Every row comes from one small tree of marks. The marks that hang from a mark follow it in brackets, in the order of their numbers. Every link used is in the known rows. Which tree was each row made from?
Known rows:
J207{J445{J210{J235} J561{J496 J849} J585}}: -3; 14; -26; 21; -22; 26; 32; -14; 11; 14; 2; 34; 13; -14; 18; 19; -15; -13; -4; -18; 17; 34; -12; 10; -17; 24; -13; -13; 3; 5; 12; 22; -34; -17; 19; 8; 16; -10; 13; 11; 39; 15; -1; 20; -23; -1; -14; 4
J210{J235{J561{J445 J496 J849}}}: -22; 5; 9; -32; 5; -11; -10; 8; -2; 11; 3; 4; -15; -4; 13; -21; 1; -1; -1; 23; 14; -9; 10; 1; -15; 13; -10; 8; -18; 2; 5; 23; -8; 13; -9; -10; -8; 7; 4; 5; -6; 3; 19; 1; -15; -10; 3; 4
J496{J561{J445}}: 6; -9; -20; 13; 30; 18; 23; 5; 0; -7; 11; -29; -2; -7; -21; -8; -5; -6; 20; 11; -20; -4; -1; 0; -1; -25; -2; 25; 15; -10; -9; 18; 8; 16; 9; -27; 8; -9; 1; 1; -7; -10; 7; 2; 18; 13; 31; -24
J496{J561{J445{J210{J235} J585} J849}}: 1; -19; -43; 12; 4; 9; 16; -21; -5; -3; 7; 1; 8; -17; -5; -10; -22; -6; -4; 0; -20; 18; 14; 19; -24; -5; 11; 23; 8; -12; -6; 8; -20; 23; 10; -31; 20; -6; 7; 8; 14; 14; 10; -22; 3; -6; 6; 0
J207{J445{J210}}: 14; 5; -1; 32; -5; 21; 30; 10; 33; 15; 10; -5; -5; 18; -26; 21; 17; -35; -9; -21; 2; 12; 8; -9; 1; 12; -4; -17; 26; -11; 5; -6; 5; -23; 26; 11; 19; 15; 1; 33; 9; -10; -24; 29; -6; 19; 25; -34
J445{J210{J235} J561{J496 J849}}: 0; 13; -8; 6; -37; 5; 5; -28; -13; 7; 9; 22; 39; -5; 26; -14; -8; -12; -1; 15; 8; 4; -5; -23; -20; 57; -3; -7; -3; 3; 12; 27; -23; 3; 11; -6; 10; -4; 10; 4; 41; 11; 19; -1; -2; 9; -25; 31
J496{J561{J445{J210}}}: 13; -7; -21; 26; 10; 19; 25; -10; -1; -8; 14; -24; 7; 1; -21; -15; -9; -12; 9; 13; -20; -6; 7; 2; -3; -12; -1; 24; 22; -9; -10; 12; 4; 14; 22; -30; 18; -3; 2; 7; 7; -9; -6; 1; 9; 27; 25; -22
J210{J235}: 0; 26; 6; -15; -10; 10; 9; 28; 16; 21; 7; -18; 6; 9; -5; -15; 39; -9; 4; 4; 14; 1; 17; 5; 10; 23; 3; 9; 8; -10; -5; 11; -5; 12; 22; 5; -7; 8; -4; 21; -8; 1; 2; 7; 21; -15; 27; 3
J849{J561{J445{J210}}}: 10; -10; -10; 25; -3; -7; 31; 27; 4; -9; 15; -6; -10; 15; -22; 2; 24; -21; 4; 22; 2; -16; 16; -14; 30; -4; 12; 19; 7; -19; -14; -3; 36; -15; 19; -16; 17; -7; -9; 17; 3; -9; -17; 3; 10; 7; 24; -7
J585{J235{J210 J561}}: 26; 18; 30; -22; 1; -24; -14; 21; 0; -9; -19; -42; 22; 24; -13; -23; 33; 14; 0; -5; -13; -24; 4; -4; 36; -2; -13; -16; -4; -13; -21; -39; 22; -2; 10; 11; -12; 0; -3; 29; -14; -5; -19; -5; 42; 11; 4; -5
J445{J210{J235} J561{J496 J849} J585}: -1; 16; -31; 10; -55; 29; 6; -42; -14; 6; -5; 35; 52; -18; 40; -12; -16; 9; -3; 0; 10; 24; -4; 5; -18; 45; 3; 6; -5; 15; 1; 16; -46; 10; 24; -1; 2; -10; 4; -9; 47; 25; 6; -9; -6; -4; -39; 46
J235{J561{J496 J849}}: -12; -6; 31; -15; 6; -14; -25; -14; 7; 6; -19; -13; -10; -17; -1; -8; -4; -6; 14; 7; -5; -13; 2; -19; -2; -11; -9; -11; -4; -6; 15; -1; 10; 6; -37; -2; -25; 19; 5; -1; -26; -12; 10; -7; 5; 9; 7; -4
J235{J210 J561{J445 J496 J849}}: -19; -25; 31; -15; 9; -36; -39; -14; -14; -8; 12; -16; -22; 10; -13; -1; -16; 13; -20; 22; -12; -29; 3; -22; -22; -22; -17; 13; -9; 19; 10; -26; 7; 25; -27; -12; -8; 1; 6; -30; -23; 2; 10; -7; -12; 22; -7; -2
J207{J235{J561{J445 J496}}}: -5; 7; 19; 9; 18; -1; -1; -7; 2; -4; 17; -22; -22; -18; -4; -7; 9; -18; 7; 8; 12; -6; -14; 0; 11; -6; 4; -11; 1; 4; 14; 31; 3; -17; -23; 13; -31; 13; -4; -18; 2; -22; -11; 11; -24; -2; 0; -13
J849{J561{J445{J585{J235}} J496}}: 4; 0; -11; 8; 13; 5; 25; 32; -5; -4; -4; 18; -13; -3; 6; 17; 3; 12; 28; 12; 21; -8; -7; 1; 30; -13; 6; 8; -8; -13; -12; 16; 22; -26; 1; -5; 10; -23; -7; -10; -7; -2; -4; 5; 3; -12; 12; 6
J561{J445 J496 J849}: -29; -21; -4; -11; 27; 1; -21; 3; -9; 6; 16; 49; -34; -1; 13; 35; -33; -3; 11; 4; -5; 2; -12; -25; -39; 10; 22; 1; -12; 7; 24; 22; 17; 0; -40; -10; 16; 9; -1; -36; -23; -1; 49; 6; -17; -20; -7; 3
J235{J561{J445 J496 J849}}: -24; -13; 20; -19; 17; -11; -23; -12; -5; 0; -3; 5; -24; -9; 7; -6; -20; -7; 9; 24; -6; -18; 3; -17; -15; -14; -9; 3; -12; 8; 15; 6; 17; 8; -36; -13; -16; 11; -1; -15; -22; -13; 21; -6; -14; 13; -2; -12
J207{J235{J210 J561{J496}}}: 3; 10; 30; 9; 4; -15; -16; -8; 2; -7; 14; -48; -8; -7; -24; -4; 26; -3; -11; -3; 9; -12; -14; -5; 12; -10; -2; -15; 11; 1; 10; 2; -9; -5; -20; 20; -34; 12; 2; -20; -1; -11; -23; 6; -5; 7; 4; -2
J496{J561{J445{J585} J849}}: -1; -23; -35; 11; 22; 12; 17; -10; -5; -2; 3; -5; 0; -19; -6; 4; -22; -3; 10; -4; -27; 18; 6; 13; -14; -25; 12; 24; 6; -13; -4; 8; -4; 28; -7; -27; 6; -8; 3; -2; -5; 8; 15; -18; 17; -12; 18; -5

Which tree is each row?
-10; -16; 40; -14; -1; -38; -44; -18; -2; -1; -5; -33; -8; 4; -18; -4; 4; 10; -17; 5; -13; -25; 3; -24; -11; -18; -17; -5; -2; 8; 5; -35; -2; 26; -33; 0; -16; 11; 9; -17; -28; 4; 1; -7; 10; 20; 4; 4	J235{J210 J561{J496 J849}}
-19; -25; 20; -15; -3; -27; -41; -20; -16; -9; 6; -10; -15; 4; -1; 0; -18; 24; -20; 14; -14; -17; 0; -9; -24; -32; -14; 19; -11; 26; 3; -32; -5; 31; -19; -8; -6; -2; 3; -36; -22; 7; 4; -13; -10; 12; -16; 4	J235{J210 J561{J445{J585} J496 J849}}
11; 17; -14; -5; -17; 11; -3; -10; -23; -5; -20; 23; 47; -19; 34; 8; -17; 35; 18; -14; -3; 20; -27; -1; 12; 11; -2; -11; -15; 9; -5; -4; -13; 4; -6; 10; -14; -28; -1; -22; 13; 21; 20; -9; 33; -21; -33; 42	J445{J561{J496 J849} J585{J235{J210}}}
6; -3; 23; 10; 9; -23; -4; 1; -1; -11; 28; -46; -14; 7; -25; -7; 24; -11; -21; 9; -5; -11; -1; -2; 15; -15; 2; -1; 3; 4; 4; -6; 3; -1; -3; 15; -27; 8; -7; -15; -2; -11; -25; 0; -12; 6; 3; -10	J207{J235{J210 J561{J445}}}
-20; -16; -15; -16; 13; 2; -24; 1; -18; 0; -2; 62; -16; -1; 27; 33; -36; 24; 1; -13; 1; 12; -11; -1; -30; 5; 24; 2; -13; 16; 12; 2; 1; 2; -24; 1; 17; -7; -3; -39; -15; 14; 36; -9; -14; -34; -24; 20	J561{J445{J585{J235{J210}}} J496 J849}
21; 10; 26; -30; 3; -33; -21; 18; -6; -5; -22; -29; 18; 19; -11; -18; 21; 10; -7; -9; -19; -14; 6; -9; 26; 4; -7; -23; -11; -17; -16; -40; 21; 3; -8; 9; -11; 5; 2; 31; -12; 2; -5; -15; 40; -4; -3; 6	J585{J235{J210 J561{J849}}}
1; -19; -32; -4; -14; 3; -8; -6; -6; -5; -2; 49; 8; 15; 11; 11; -15; -7; -18; -13; -16; 19; 18; 11; -18; 22; 39; 6; -5; 8; -3; -19; 10; 3; 11; -4; 25; 10; -17; 7; 7; 13; 11; -27; -7; -23; -25; 11	J561{J445{J210 J585{J235}} J849}
7; 1; -17; 17; -3; 5; 26; 20; -5; -9; -4; 26; -3; 3; 4; 11; 4; 4; 15; 11; 19; -10; 0; 1; 22; 1; 11; 12; 0; -8; -14; 11; 17; -28; 13; -7; 20; -16; -5; -4; 12; -4; -13; 5; -5; -1; 4; 8	J849{J561{J445{J210 J585{J235}} J496}}
12; 11; 0; -12; -16; 3; -15; 3; 1; -1; -33; -6; 25; -3; 9; -6; 9; 28; 1; -25; 1; 8; 4; 21; 18; -11; 5; -3; 2; 2; -13; -34; -5; 8; 6; 18; -16; 0; -7; 5; -17; 7; -8; -16; 26; -12; -9; 17	J445{J585{J235{J210 J561{J496 J849}}}}
12; 11; 23; -24; 13; -20; -18; 21; -11; -10; -9; -15; 6; 26; -2; -15; 7; 18; 0; 8; -3; -27; -9; -7; 19; -2; -19; -13; -7; 4; -15; -18; 20; -5; 1; 5; 1; -6; -2; 7; -10; -8; -3; 6; 17; 13; -9; -8	J585{J235{J210 J561{J445 J496}}}
2; -20; -32; 10; 12; 1; 19; -13; -6; -5; 13; -4; 3; -7; -13; -7; -20; -15; -5; 5; -21; 6; 14; 2; -25; 1; 6; 19; 7; -20; -1; 14; -10; 18; 3; -33; 21; -4; 11; 12; 10; 8; 15; -16; 4; 1; 16; -7	J496{J561{J445{J210{J235}} J849}}
-3; -14; 32; -5; -2; -26; -23; -1; -4; -11; 19; -50; -12; 27; -28; -18; 16; 8; -24; 28; -20; -33; 14; -13; 2; -35; -24; 28; 5; 21; -8; -38; 21; 32; 10; -10; -15; -1; -11; -13; -22; -9; -17; -2; 8; 36; 9; -18	J235{J210 J561{J445}}
-5; -4; -11; 18; 9; 5; 24; 24; -1; -2; 3; 12; -19; -7; 2; 18; 7; 6; 24; 19; 18; -7; -5; -4; 25; -21; 8; 18; 3; -10; -6; 16; 20; -18; -2; -8; 9; -18; -6; -17; -10; -5; -7; 9; 2; -8; 21; 4	J849{J561{J445{J585} J496}}
4; 11; 13; -32; 20; -14; -14; 14; -10; -4; -22; 11; -3; 5; 14; -11; -4; 5; 15; 0; -2; -12; -6; -7; 14; 9; -6; -23; -20; -11; -2; 0; 25; -15; -18; 4; -6; 7; 2; 17; -9; -9; 13; -5; 11; -5; -8; 0	J585{J235{J561{J445 J496 J849}}}
21; 17; 5; -8; -20; 8; -5; 8; 5; -4; -26; -23; 31; 6; 1; -15; 22; 22; -2; -19; -3; 5; 8; 26; 36; -15; 0; 0; 7; 2; -24; -37; -3; 11; 26; 20; -16; -4; -14; 11; -15; 3; -26; -15; 34; -7; 0; 8	J445{J585{J235{J210 J561}}}
5; 13; -14; 22; -22; 24; 31; -1; 28; 16; 0; -2; 3; 5; -6; 5; 15; -19; -17; -21; 16; 24; 12; 27; -1; 6; -12; -5; 16; 1; -2; -2; -22; -13; 38; 12; 10; 6; 1; 34; 22; 0; -31; 18; -24; 6; 8; -17	J207{J445{J210{J235{J561}} J585}}
14; 4; 11; 29; 23; -5; 25; 21; 22; 5; 34; -25; -26; 4; -37; 36; 30; -27; -22; -30; 6; 23; -14; 3; 8; -3; 2; -30; 18; -9; 16; 6; -7; -30; -4; 33; -6; 0; 8; 0; 13; -5; -25; 32; -10; -13; 15; -23	J207{J235{J210} J445}
-14; -16; -29; -7; -7; 14; -20; -15; -17; -4; -3; 74; -5; 5; 29; 22; -42; 5; -6; -14; 4; 10; -4; 2; -30; 27; 34; -3; -5; 16; 10; 9; -4; -10; -7; 0; 31; 5; -3; -22; 6; 12; 27; -9; -30; -19; -36; 18	J561{J445{J210 J585{J235}} J496 J849}
-19; 12; 13; -25; -1; 2; -2; 16; 0; 11; 5; -11; -11; 2; 12; -27; 12; 0; 6; 28; 20; -16; 9; 3; -4; 6; -19; 14; -8; 8; 1; 27; -7; 14; 5; -6; -8; 2; 0; 5; -5; -5; 6; 9; -14; 7; 10; -6	J210{J235{J561{J445 J496}}}
4; 10; -7; 35; -7; 15; 26; -27; 24; 3; 5; -3; -12; -21; -3; 15; 2; -25; -13; -25; 28; 24; -18; 27; 5; 0; -4; -31; 11; 4; 14; 23; -34; -42; 3; 30; -12; 10; 10; 8; 39; -12; -46; 22; -54; 5; -12; -20	J207{J235{J561{J496}} J445{J210 J585}}
15; 23; -1; -6; -13; 19; -2; 6; 6; 2; -38; -5; 28; -7; 18; -15; 12; 20; 16; -20; 5; 5; 0; 26; 29; -9; 3; -8; 4; -3; -17; -14; 0; -4; 15; 21; -17; 1; -13; 11; -16; -4; -18; -8; 25; -6; 0; 8	J445{J585{J235{J561{J496}}}}
8; 25; -7; 14; 5; 27; 29; 13; 6; 7; -7; 8; 18; -7; 15; 26; -4; 13; 14; -21; 8; 24; -31; 5; 13; -1; -23; -20; 0; 4; 0; 13; -9; -22; 14; 21; 1; -24; 7; 0; 18; 1; -5; 31; 6; 1; -3; -9	J207{J445{J561{J496} J585{J235{J210}}}}
-21; -24; -10; 2; 4; 4; -20; -17; -9; 4; 16; 59; -21; 11; 11; 25; -34; -14; -5; 5; -1; -2; -1; -26; -41; 25; 28; 2; -2; 11; 20; 12; 9; -5; -23; -13; 33; 15; 0; -25; -3; -2; 34; 0; -33; -3; -20; 5	J561{J445{J210} J496 J849}
-9; 11; 16; -28; -7; -15; -4; 12; 8; 16; -4; -23; 1; -6; 0; -26; 25; -12; -5; 11; 4; 1; 23; 8; 2; 12; -11; 4; -9; -13; -1; 3; -8; 20; -1; -1; -17; 13; 4; 29; -9; 3; 5; -10; 10; -12; 16; 3	J210{J235{J561{J849}}}
12; 9; -15; 16; -8; 18; 20; -4; 24; 9; -19; 21; 5; 0; 0; 18; -6; -13; -8; -34; 9; 22; 0; 17; 1; 8; -3; -28; 7; -6; -1; -7; -11; -31; 14; 19; 18; 6; 6; 31; 20; 1; -24; 11; -17; 0; -7; -12	J207{J445{J210 J585{J235{J561{J496 J849}}}}}
